Known rows, with every way that one mark hangs from another
rira(zozef): [ -1   5 -11  20  -7  -3  -2  -4   6  -3  -5   9  -2 -11  10  -2   3  -6
 -17  13]
gubel(subis(gevup(zevez) zozef)): [ 47  -9   1   3   7  -1   1  -2  -1  29 -35   7  -7  -7  -1   1 -26 -28
 -24  22]
gevup(zevez(rira) ziru): [ 16  11  28 -13  -6   6   1 -42  -9  10  -8  29   1  -7  26  -8 -43 -19
 -12 -27]
gubel(subis(zozef(rira(zevez)))): [  6   0  14   3  45   8  12 -16   6  21 -31   7  -8 -16 -15   1 -56 -22
  -5  15]
rira(zevez(gevup(ziru)) zozef): [  1   9  28  19   2  -4 -15 -14  12   1 -26  32   0 -22  28  -1 -49 -18
 -22  -6]
rira(zevez): [-14   6  13   8   5  -5  -3  -5   8   4 -10  14   9 -15  -1   4 -24  -1
  -7   0]
zevez(rira(zozef(subis(gevup)))): [ 18  -8   5  21  31  -6  12  -4 -12  10 -43 -14 -14  -6   6  -9 -17   8
 -24  11]
zozef(rira(zevez(gevup(ziru)))): [-10  11  49  -9  35   4   2 -18  -1   6 -33  12   4  -6  13   1 -69 -15
   3 -19]
gubel(subis(zozef)): [ 30 -10  -6   3  12   6   3  -6   7  17 -12   4 -13  -7 -10  -6 -15 -15
  -6  19]
gevup(zevez ziru): [ 18   2  19  -3 -33   1 -10 -29  -2  -2  -4  31  11  -4  20  -4 -30 -29
  -1 -10]
subis(gevup): [ 11  -1   4   2   9  -3  -1  20  -5   6 -13 -14  -2   7   4  -4   9   7
 -11   9]
subis(gubel zozef): [ 28  29 -12   7  37   1  20   5   1  15 -19  -3 -16   2   1  -6   2  -2
 -14  18]
zevez(gevup rira(zozef(subis))): [  9  -8  14  17  40  -3  14 -18  -5  19 -46  -4 -19 -11   1   1 -45   1
 -14 -10]
zevez(gevup rira(zozef)): [  4  10  10   8  40   0   8 -12  -1  21 -26   4 -22  -6  15   3 -36   4
 -28 -20]
gevup(zevez): [  4   1   3  -3 -16  -7  -1 -17  -2   8  -7  17   8  -5   0   9 -23 -17
  -3  -4]
zozef(rira subis(gevup gubel)): [ 14  -2  19   4  59   4  31   9 -16   5 -53 -38  -9  15 -10  -6 -11   5
   5  21]
subis(gevup(zevez ziru) gubel zozef): [ 56  30   9   2  15  -2   9  -2  -9  19 -40  14  -6   3  26 -13 -19 -24
 -26  16]
gevup(zevez(rira(zozef(subis))) ziru): [ 19  -4  19  20 -14  -2   3 -52 -10   4 -33  31  -1 -18  22 -10 -54 -28
 -13  -7]
zevez(gevup(ziru)): [ 16   3  29  -9   3   4  -8  -8  -2   3 -11  10  -4   3  19  -5 -25 -11
   2 -18]
subis(gubel zozef(rira)): [ 17  31  -6  -3  62   7  33  -1  -7  14 -32 -14 -17   8  -4  -3 -18  -5
  -8  16]
zozef(rira subis(gevup(ziru) gubel)): [ 24   0  34   0  37   8  21  -6 -18  -6 -48 -24  -6  13   7 -18 -16  -6
   9  16]

Rows
[  1  -9  55  -2  34   3   8 -23  -9   8 -49   6   1 -10   3   1 -76 -18
  16 -13]
zozef(rira(zevez(gevup(ziru))) subis)
[  9  -7  32  29   0  -8  -9 -20   4   2 -45  28   0 -25  14  -2 -58 -20
  -7   0]
rira(zevez(gevup(ziru)) zozef(subis))
[ 59  -5  15   0 -10   6 -10 -13  -3  19 -29  19  -3  -6  21 -12 -35 -40
 -20  17]
gubel(subis(gevup(zevez ziru) zozef))
[ 21  -8  32  14  22   3   4 -30  -9   9 -43  11 -18 -10  23 -10 -50  -8
 -12 -17]
zevez(gevup(ziru) rira(zozef(subis)))
[ 13  13  27   6  22   4  -1 -23  -2  11 -24  18 -18  -6  33 -11 -42  -8
 -27 -22]
zevez(gevup(ziru) rira(zozef))
[-18   5  35  -8  51  -3  11  -3   0  18 -35   1   1  -7  -4  13 -66  -4
  -1 -14]
zozef(rira(zevez(gevup)))
[ 12  -2  -5  34  13  -6  15 -10   4  -9 -33  -3 -10  -8  -4  -7  -2  -3
  -5  23]
rira(zozef(subis(gubel)))
[ 34  24  34  -6  27   6  12 -21 -11  12 -30   6  -6   4  34 -15 -30  -9
 -28 -14]
subis(gevup(zevez(rira) ziru) gubel)
[ -9  -9   3  37  -1 -12  -1 -13   7  -1 -32  16   5 -26  -3   2 -34 -11
  -7  19]
rira(zevez zozef(subis))
[ 16  34  14   6  81  -3  27  16  -5  23 -55 -13 -11   0   0  -2 -36  -1
 -25  24]
subis(gevup gubel zozef(rira(zevez)))
[ 32  -5  14  10  19 -11  15   0 -11  12 -49 -10   1   5  -5  -1 -15  -8
  -7  16]
zozef(subis(gevup(zevez) gubel))
[ 21  -3  20   1  43  -2  30  -9 -17  13 -61 -20   0   8 -11   2 -35 -13
   0  16]
zozef(rira subis(gevup(zevez) gubel))
[ 43  -7  22  -6  27  18   7  -7 -11  10 -33  -7 -13   3   9 -19 -30 -26
  -9  21]
gubel(subis(gevup(ziru) zozef(rira)))
[ 33  -7   5  -6  46  11  14   7  -8  23 -38 -20 -16   3  -7  -7 -27 -13
 -11  26]
gubel(subis(gevup zozef(rira)))
[  3  -6   3  21  18  -2  12 -24  -7   5 -29   0 -13 -12   2  -7 -26   1
 -12   2]
zevez(rira(zozef(subis)))
[ 28   4  23  -7 -19   0 -11 -10 -10   4 -17  14   9  -1  25  -6 -20 -23
 -15   0]
subis(gevup(zevez ziru))
[ 42  -9  -2   5  23   6   2  13   0  22 -30 -12 -16   1  -1  -7  -5  -9
 -18  27]
gubel(subis(gevup zozef))
[ 29  17   2  -8  37  -6  19   2 -20  33 -47  -4  -4   5   0   7 -40 -22
 -17  17]
subis(gevup(zevez) zozef(rira))
[ 17  11   5  13  18  -9   6 -17  -9  23 -30   9  -5  -8  19   1 -32  -8
 -44   0]
subis(gevup(zevez(rira(zozef))))
[ 31 -16  27   5  -9   1  -3   0 -17  -7 -27  -7   1   4  12 -16  -6 -10
   4  10]
zozef(subis(gevup(ziru)))
[ -6   3  40   6  73  -1  28 -10  -1  14 -62 -11  -6  -4 -16   8 -65  -1
   8  -4]
zozef(rira(zevez(gevup)) subis(gubel))
[ 26  -2  -3  34  24  -8  13  11  -3   0 -46 -17  -9  -1   1  -8   8   2
 -18  32]
rira(zozef(subis(gevup gubel)))
[  3   2  18  35  41 -12  13  -7  12   9 -59   6  -8 -19  -4   5 -45  -5
 -14   9]
rira(zevez(gevup) zozef(subis(gubel)))
[  7 -16  19   2  35   0  17   6 -22   5 -47 -32  -3   8 -11  -4 -20   1
  11  15]
zozef(rira subis(gevup))
